Each row was made from one walk, in order. Every step used is in the known rows, and no mark comes twice. Write each row's walk.
Known rows:
E, Z, U, T: [7,10,-24,6,9,9,3,9,-6,1,-20,13,19,19,22,-8,-12,16,8,10,29,7,-21,9,6,-24,0,-9,11,15,-38,-33,-2,8,-9,1,-28,27]
D, R: [-20,-18,3,21,-6,5,12,8,6,-8,-17,-39,22,28,23,0,-29,8,-22,9,-42,45,14,-23,10,11,-28,-8,11,-19,7,7,20,30,37,-18,4,-30]
T, U, S: [-14,9,33,-18,25,18,-19,-7,-27,15,-4,2,-18,-34,-24,14,38,-21,35,-22,-12,-24,-8,-3,-18,26,3,14,-14,19,-7,14,11,-42,-43,12,5,11]
Z, U: [1,11,6,-12,9,14,0,5,-19,-10,-10,1,0,-1,-12,-5,0,1,-15,-18,10,22,23,17,17,1,0,4,-8,18,-22,3,4,-30,3,-12,-6,19]
M, S: [-28,-5,14,-6,28,25,5,-19,-3,-11,15,-3,3,-33,-32,-12,29,-5,6,-6,-7,2,13,-8,-25,2,17,12,-12,30,-20,30,-4,-23,0,12,-7,5]
N, C: [5,23,-2,23,-3,-21,-6,-24,-13,24,7,9,-25,-2,-4,-1,7,-1,-6,10,2,-4,20,1,2,-2,34,0,-7,-3,9,21,17,-3,15,-32,12,-27]
N, C, U, T, M: [37,44,22,5,2,-28,5,-24,-44,30,-3,33,-57,-13,-16,-16,3,-9,29,-9,21,-40,-19,1,-10,19,36,16,-20,23,18,17,-8,-19,-8,-8,28,-4]
B, R, D: [-60,-15,-8,-5,7,2,7,5,50,-4,-2,-39,38,12,15,-31,-21,-3,-32,-6,-88,65,54,-23,-1,11,6,-16,27,-30,18,28,21,55,53,2,-21,-61]
C, U, Z, E, D, R: [43,-9,4,2,-22,-4,13,13,12,-34,-5,-6,-10,0,3,-25,-25,-17,4,23,20,-11,-17,-17,-14,-5,-11,-3,-7,-34,33,-30,4,-5,-13,23,16,10]
J, Y, E, Z, U: [-39,-27,-37,20,-14,8,-3,37,53,-7,24,-18,58,30,36,0,-27,17,-33,32,9,54,32,25,39,-29,6,-28,7,-13,-19,3,-8,59,30,14,-23,-29]
Z, E, D, R: [-21,-25,-30,14,-29,4,-10,31,50,-47,-25,-12,59,29,15,-15,-21,12,-64,22,-13,36,23,-15,23,-25,-43,-25,7,-44,-4,-21,9,40,22,-10,-8,-12]
S, U, Z, E, Y, J, R, D: [6,-28,-23,-23,5,9,-20,18,47,-18,1,-37,10,7,20,6,-9,12,-1,33,-21,-8,-7,16,-22,-6,-14,-3,0,-38,6,-19,10,2,-8,11,-5,1]
T, M, S, U, Z, E, D: [-1,9,28,-26,42,34,-28,-18,5,-15,-10,3,-6,-16,-5,-29,37,21,27,-5,-15,-41,-30,24,-39,17,-10,16,-15,27,-36,26,-25,-39,-40,26,11,18]
J, Y: [-39,-29,-8,2,-17,10,-5,16,35,20,26,-25,18,21,8,5,-13,-13,-23,9,-22,51,41,11,9,6,0,-18,9,-8,-6,33,12,42,25,7,-9,-38]
N, U, Z, E, Y: [17,-2,-16,-24,-22,-28,-17,-15,6,-18,-5,-16,-20,-15,18,0,20,-5,4,19,9,-28,-4,23,-12,6,-14,-5,7,-16,10,-9,19,1,-48,4,-4,0]
S, U: [-6,6,7,-3,25,23,-12,-8,-7,9,5,-20,-9,9,-10,6,6,7,10,-13,-12,7,5,15,-18,23,6,14,-17,9,13,6,12,-27,-13,14,28,14]
J, Y, E: [-49,-41,-11,17,-14,-1,-5,32,55,0,30,-25,43,22,14,4,-20,4,-31,22,-12,48,41,18,35,-9,7,-21,3,-15,-1,23,-3,63,38,16,-8,-46]
T, U, H: [-25,-2,16,-27,23,8,-4,-6,-28,9,1,8,-29,-23,-10,40,29,1,27,-6,-5,-17,1,-11,-17,38,-5,19,-3,16,9,28,20,-34,-36,9,21,8]
E, Y, J: [-22,-68,1,6,-42,4,5,27,61,17,8,-12,61,30,-5,32,-35,2,-19,27,-11,35,6,1,34,-8,-12,-7,21,-34,-9,-9,3,76,43,-1,-30,2]
M, S, U, Z, E, Y: [-1,-4,-4,-31,26,27,-10,-4,9,-28,14,-11,-5,-33,-20,-7,27,2,14,23,6,-20,-4,7,-48,-5,1,11,-21,12,-25,8,1,-41,-35,30,-6,38]
T, M, S: [-20,4,45,-16,44,27,-13,-29,-4,9,-4,3,-8,-19,-13,-26,42,14,31,-26,-22,-25,-18,19,-25,29,6,22,-6,47,-33,44,-23,-29,-18,15,6,0]
Z, E: [-21,-22,-8,-5,-2,-11,-8,13,43,-26,-6,-16,17,1,4,-15,17,0,-37,3,2,7,30,13,9,-13,-20,-5,3,-13,3,-12,12,4,-2,0,-10,-4]
Y, J: [-20,-48,18,17,-6,6,2,-3,42,9,10,-23,27,13,-2,11,-18,2,-7,2,-27,4,5,5,27,2,-1,7,11,-17,14,-5,-8,52,45,-8,-18,-29]
J, R: [-24,-34,-10,23,-9,17,10,1,22,23,3,-28,24,11,24,12,-13,3,-15,-18,-36,39,6,-13,14,-8,-6,-17,16,-25,8,9,18,21,51,-19,2,-52]
Y, J, R, B: [-38,-47,-9,28,-12,6,16,6,51,12,16,-40,49,20,23,14,-26,15,-24,-9,-60,31,5,-10,36,-14,-19,-16,29,-37,23,1,-4,66,91,-35,-33,-63]
E, D, R, B: [-34,-13,-20,39,-29,15,4,23,24,-24,-17,-14,74,51,5,-7,-48,18,-49,18,-52,66,13,-51,24,-12,-38,-35,19,-49,4,4,8,65,68,-30,-8,-33]
Z, U, N, C: [24,36,-2,-22,5,-8,9,-11,-57,-6,-10,29,-47,-6,-6,16,-5,-8,-10,-16,17,-9,0,7,4,-13,-2,7,0,14,-18,5,3,-48,-10,-36,5,22]
Y, E, Z, U: [-19,-17,-23,36,7,1,3,24,38,-28,1,-4,61,19,28,-7,-17,36,-15,26,29,20,2,18,46,-41,15,-11,2,-7,-12,-34,-15,33,19,9,-16,-1]
N, U, S: [0,26,1,-17,-6,-15,-20,-34,-46,11,-8,9,-23,-33,-17,1,34,-18,27,-27,-6,-22,-8,-2,-8,25,1,10,-8,17,7,6,9,-17,-30,0,1,-15]
C, U: [16,3,22,10,-4,6,23,-7,-14,6,10,3,-14,-5,-21,-15,-8,-20,15,-21,18,9,-1,-9,-2,19,20,15,-12,8,40,-3,0,-17,0,20,27,8]
N, U: [-8,18,-5,-3,-5,-10,-8,-34,-26,7,-1,-10,-15,-11,3,2,21,-2,4,-23,-7,-1,9,15,2,28,7,6,-1,17,20,16,12,-3,-23,-6,14,-16]
T, U, S, M: [1,19,32,-30,33,24,-23,-4,-26,16,-3,3,-22,-32,-21,9,54,-5,47,-29,-6,-33,-22,1,-22,34,-1,27,-17,34,-16,18,10,-52,-45,15,9,22]
Z, U, C: [6,11,4,-10,14,-15,-4,0,-40,1,-19,9,-29,-23,-25,16,2,-3,-4,-11,-1,-7,24,0,9,-14,3,10,-3,21,-32,0,6,-52,1,-20,-8,14]
N, U, T: [0,21,10,-20,0,-28,-9,-29,-43,14,-15,3,-37,-16,-11,4,17,-8,24,-28,-4,-31,-15,9,-7,37,1,11,-4,34,10,14,2,8,-32,2,10,-5]
C, N, U, Z, E, D, R: [44,19,-9,4,-23,-2,10,-9,-4,-5,17,3,-23,8,27,-5,-2,-13,-13,4,20,-15,-5,-6,-27,2,-3,-17,5,-22,32,-11,-16,-9,-31,2,20,15]
D, R, B: [-39,-2,-8,24,0,-9,21,13,10,-16,-7,-48,35,33,23,-9,-25,19,-35,4,-65,60,25,-35,13,5,-42,-21,24,-23,18,16,20,37,66,-39,-17,-41]
T, U, X: [-10,9,31,1,23,19,4,-18,-18,17,7,4,-32,-35,-27,33,18,-25,27,-25,-6,-16,-3,6,-13,26,9,13,-1,21,17,16,12,-44,-50,-8,8,15]
Z, E, Y: [-22,-42,-20,-11,-29,-12,-5,34,63,-20,-7,-10,46,15,4,2,1,2,-47,21,10,27,28,12,19,-21,-29,-13,11,-28,-12,-19,15,31,3,3,-23,14]

Which walk is each row?
[21,-2,15,-13,25,12,-20,-9,0,0,6,-27,-33,0,-1,3,6,-1,32,15,-7,-27,-14,16,-40,15,2,12,-13,-10,10,-4,18,-33,-32,22,22,17]	S, U, Z
[14,7,26,-26,14,5,-22,-3,-15,18,-7,17,-13,-23,-36,-10,46,-4,47,-22,-6,-30,-30,-19,-17,16,-10,27,-10,21,-25,1,9,-23,2,12,-10,4]	U, S, M
[19,-34,11,-14,-1,-23,-16,5,44,-29,-2,-24,-22,-10,10,-15,13,-12,4,39,4,-38,-1,10,-25,-17,-18,-7,9,-36,0,-20,21,-1,-25,12,-13,-2]	U, Z, E
[-23,-56,-21,-8,-35,-10,-4,36,78,-22,-3,-15,57,18,8,8,-10,5,-48,26,4,22,23,15,30,-25,-32,-11,14,-36,-7,-26,5,51,19,0,-34,7]	Z, E, Y, J
[12,15,8,-28,8,4,12,-3,-45,-12,-12,18,-32,-2,-10,17,-5,-11,-8,-25,10,0,-2,6,3,-8,-16,7,5,16,-20,1,1,-42,-10,-21,1,29]	Z, U, N
[6,20,-16,-5,25,20,0,0,-13,-1,-21,18,15,5,20,-17,4,23,19,4,27,-9,-33,15,-6,-19,0,-1,6,35,-54,-20,-17,-9,-22,8,-28,34]	E, Z, U, T, M, S
[-36,-76,-21,6,-43,10,8,34,75,18,5,-22,80,32,11,32,-43,9,-31,25,-35,55,10,-9,39,-14,-10,-18,30,-46,-8,-5,2,88,67,-14,-36,-28]	E, Y, J, R, D
[-34,-39,-8,49,-20,3,-2,34,49,-39,-9,-11,83,36,8,-1,-46,30,-39,32,-14,39,9,-21,53,-25,-8,-20,-1,-42,7,-12,-13,74,55,3,6,-33]	Y, E, D, R
[5,15,35,-28,42,9,-22,-10,-27,22,-17,-2,-37,4,-17,0,13,10,44,-27,-16,-39,-34,21,-31,43,-5,26,-20,39,-9,14,-9,-25,-32,25,28,26]	S, U, T, M
[43,1,-3,-7,-26,-9,12,-8,12,9,30,4,-24,0,22,8,5,-17,-4,6,29,-26,-6,12,-21,1,6,-9,9,-18,31,-14,-21,0,-32,7,5,24]	C, N, U, Z, E, Y, J
[28,6,24,-6,-5,-4,35,-13,-39,4,7,21,-47,-5,-19,5,-14,-32,22,-27,18,-13,-27,-20,-15,11,4,18,0,6,42,-5,-4,-29,-13,11,34,18]	C, U, N
[-44,-32,-13,51,-17,-4,2,37,50,-43,-5,-15,89,38,9,-6,-43,35,-45,29,-26,46,14,-26,54,-28,-15,-27,6,-44,12,-8,-12,78,69,-7,-4,-38]	Y, E, D, R, B
[45,6,-19,14,-34,-26,10,-3,9,8,12,8,-23,-7,16,-2,-18,-8,-1,33,23,-20,-8,0,2,-21,21,-6,-6,-36,27,-13,7,4,13,-17,5,-16]	N, C, U, Z, E, Y, J, R
[-4,-5,-21,20,13,3,-6,26,29,-25,-4,7,54,9,21,-11,1,41,4,19,33,2,-16,13,38,-37,9,-1,-4,3,-24,-36,-16,20,15,14,-20,7]	Y, E, Z, U, S, M
[0,12,27,0,29,0,-1,-12,-33,31,9,1,-51,-31,-12,35,26,-16,21,-17,-7,-37,9,-6,-27,13,21,13,-4,23,7,18,-1,-62,-45,1,25,21]	T, U, C, N
[15,16,7,-4,-1,-28,12,-30,-42,18,2,28,-62,-1,-3,29,-2,-19,4,-5,-3,-30,-18,-15,-16,-11,3,6,14,-6,12,14,11,-17,-3,-35,19,-9]	U, N, C
[10,14,20,-29,14,-4,0,11,-37,-4,-24,14,-21,-6,-26,-2,-3,-5,6,-22,13,-9,0,11,8,10,-7,9,-11,35,-33,1,-5,-19,-6,-3,-11,30]	Z, U, T
[-13,15,16,-28,46,27,-5,-16,-29,-8,6,1,-21,-35,-40,-5,29,-1,29,-13,-4,-24,-12,-2,-46,17,12,23,-30,49,-23,26,-11,-41,-24,28,6,32]	M, S, U, T
[34,34,27,-12,5,-6,11,-26,-37,34,15,23,-51,-4,2,-2,20,-15,22,-39,19,-38,-21,10,-30,35,16,6,-1,34,23,14,-34,-20,-40,10,27,24]	C, N, U, T, M
[28,36,-7,7,-12,-30,13,-23,-45,19,10,38,-51,-17,-16,6,1,-7,15,10,28,-18,2,-22,-7,11,34,14,-15,1,35,14,12,-24,6,-14,30,-13]	N, C, U, H
[24,21,6,-9,12,-10,7,0,-44,9,-4,19,-40,-20,-21,17,2,-11,-6,-16,14,-12,23,-2,-2,-15,12,7,-4,22,-21,-3,-10,-63,-6,-16,0,29]	Z, U, C, N
[25,10,28,-5,-5,1,12,-6,-33,10,2,22,-22,-27,-43,-16,4,-36,38,-24,19,-13,-19,-25,-12,16,13,18,-19,8,26,-13,-3,-30,-7,27,13,9]	C, U, S
[47,11,-9,9,-30,-31,6,-6,5,3,12,14,-29,-8,3,-6,-13,-11,3,36,31,-28,-5,4,-2,-15,25,1,-10,-28,26,-12,6,1,0,-11,6,-2]	N, C, U, Z, E, Y, J
[39,43,4,26,-12,-22,19,-31,-38,25,15,36,-53,-26,-27,1,-6,-25,16,-3,27,-18,-1,-9,-4,3,44,11,-14,4,41,6,6,-32,-4,-26,21,-9]	N, C, U, X
[-12,-11,-6,22,18,-5,-3,21,27,-20,-12,7,47,16,26,-12,-11,40,4,16,26,-6,-20,24,39,-28,8,-4,0,10,-24,-28,-28,33,8,17,-14,5]	Y, E, Z, U, T, M
[-35,-26,-31,12,-12,0,-3,40,44,-4,17,-11,47,27,29,1,-29,14,-23,30,10,39,20,22,35,-25,2,-25,6,-4,-23,2,-12,63,25,19,-25,-23]	J, Y, E, Z, U, T
[-3,19,-6,-1,1,-38,-13,-39,-47,18,-10,-2,-45,-33,-10,22,23,-6,14,-16,-18,-30,11,-1,-6,14,11,12,2,20,11,13,14,-25,-25,-14,13,-21]	N, U, C
[36,44,5,13,-10,-23,3,-24,-44,24,7,34,-43,-25,-25,-12,7,-23,21,-2,24,-23,-4,-15,-7,2,39,11,-23,3,24,4,6,-31,1,-12,18,-11]	N, C, U, S
[31,39,26,-17,14,1,13,-30,-42,27,19,26,-51,-18,-4,-6,29,-15,25,-39,21,-43,-22,7,-39,32,20,9,-6,45,14,21,-39,-32,-44,15,23,30]	C, N, U, T, M, S
[15,36,0,-28,2,-8,-23,-31,-45,12,-8,10,-28,-31,-14,-4,51,-1,38,-34,-2,-31,-23,3,-12,33,-4,23,-11,32,-1,10,9,-27,-32,3,4,-5]	N, U, S, M
[-20,-25,-13,37,-33,25,-2,18,22,-20,-23,-8,64,48,5,0,-51,11,-40,22,-34,55,6,-43,21,-8,-28,-26,10,-45,-4,-2,7,60,48,-15,6,-26]	E, D, R
[17,15,-34,21,8,6,8,1,-11,11,-6,16,6,9,27,5,-8,13,0,14,31,4,-4,0,-2,-41,12,-10,16,6,-30,-37,-6,-23,-9,-8,-20,27]	E, Z, U, C, N
[-24,-20,-37,22,-13,-2,3,35,39,5,30,-7,35,21,33,10,-26,10,-29,32,13,36,31,15,28,-37,14,-27,9,-11,-16,-1,-18,39,24,13,-18,-21]	J, Y, E, Z, U, C, N
[28,11,51,-15,13,-7,15,-8,-33,18,-12,21,-41,-10,-29,-21,-2,-18,49,-35,14,-37,-40,-2,-15,40,9,26,-15,39,18,5,-22,-14,-19,33,28,20]	C, U, T, M
[24,29,11,-38,15,15,-14,8,-38,-6,-17,20,-12,-21,-29,-11,30,2,20,-28,15,-9,-9,4,4,6,-11,20,-17,33,-44,-4,2,-52,-6,-3,-16,31]	Z, U, S, M
[32,30,17,-7,-3,-9,16,-21,-35,30,21,21,-47,-5,-2,4,13,-22,13,-33,23,-28,-10,0,-27,27,19,2,-1,25,29,7,-25,-14,-32,8,24,24]	C, N, U, T
[34,27,-15,5,-20,-8,14,-6,-3,-9,21,-1,-16,10,27,-10,0,-7,-19,3,8,-7,0,-11,-25,-1,-10,-24,12,-24,37,-7,-15,-4,-17,-9,9,10]	C, N, U, Z, E, D, R, B
[17,21,-31,1,11,23,-7,6,-7,1,-14,16,26,8,21,-14,11,21,17,7,31,6,-26,5,3,-26,-4,0,7,14,-46,-37,2,-16,-9,1,-32,28]	E, Z, U, S, M
[-31,-17,-35,15,-26,-3,-5,33,52,-51,-20,-16,65,32,15,-19,-19,17,-70,20,-24,44,28,-21,23,-28,-50,-32,13,-46,2,-17,8,44,36,-20,-18,-17]	Z, E, D, R, B
[9,11,-33,7,5,15,12,-1,-12,-4,-12,15,11,22,33,6,-13,13,-2,8,28,13,-21,5,3,-36,-7,-10,23,1,-28,-34,2,-8,-12,-12,-20,26]	E, Z, U, N
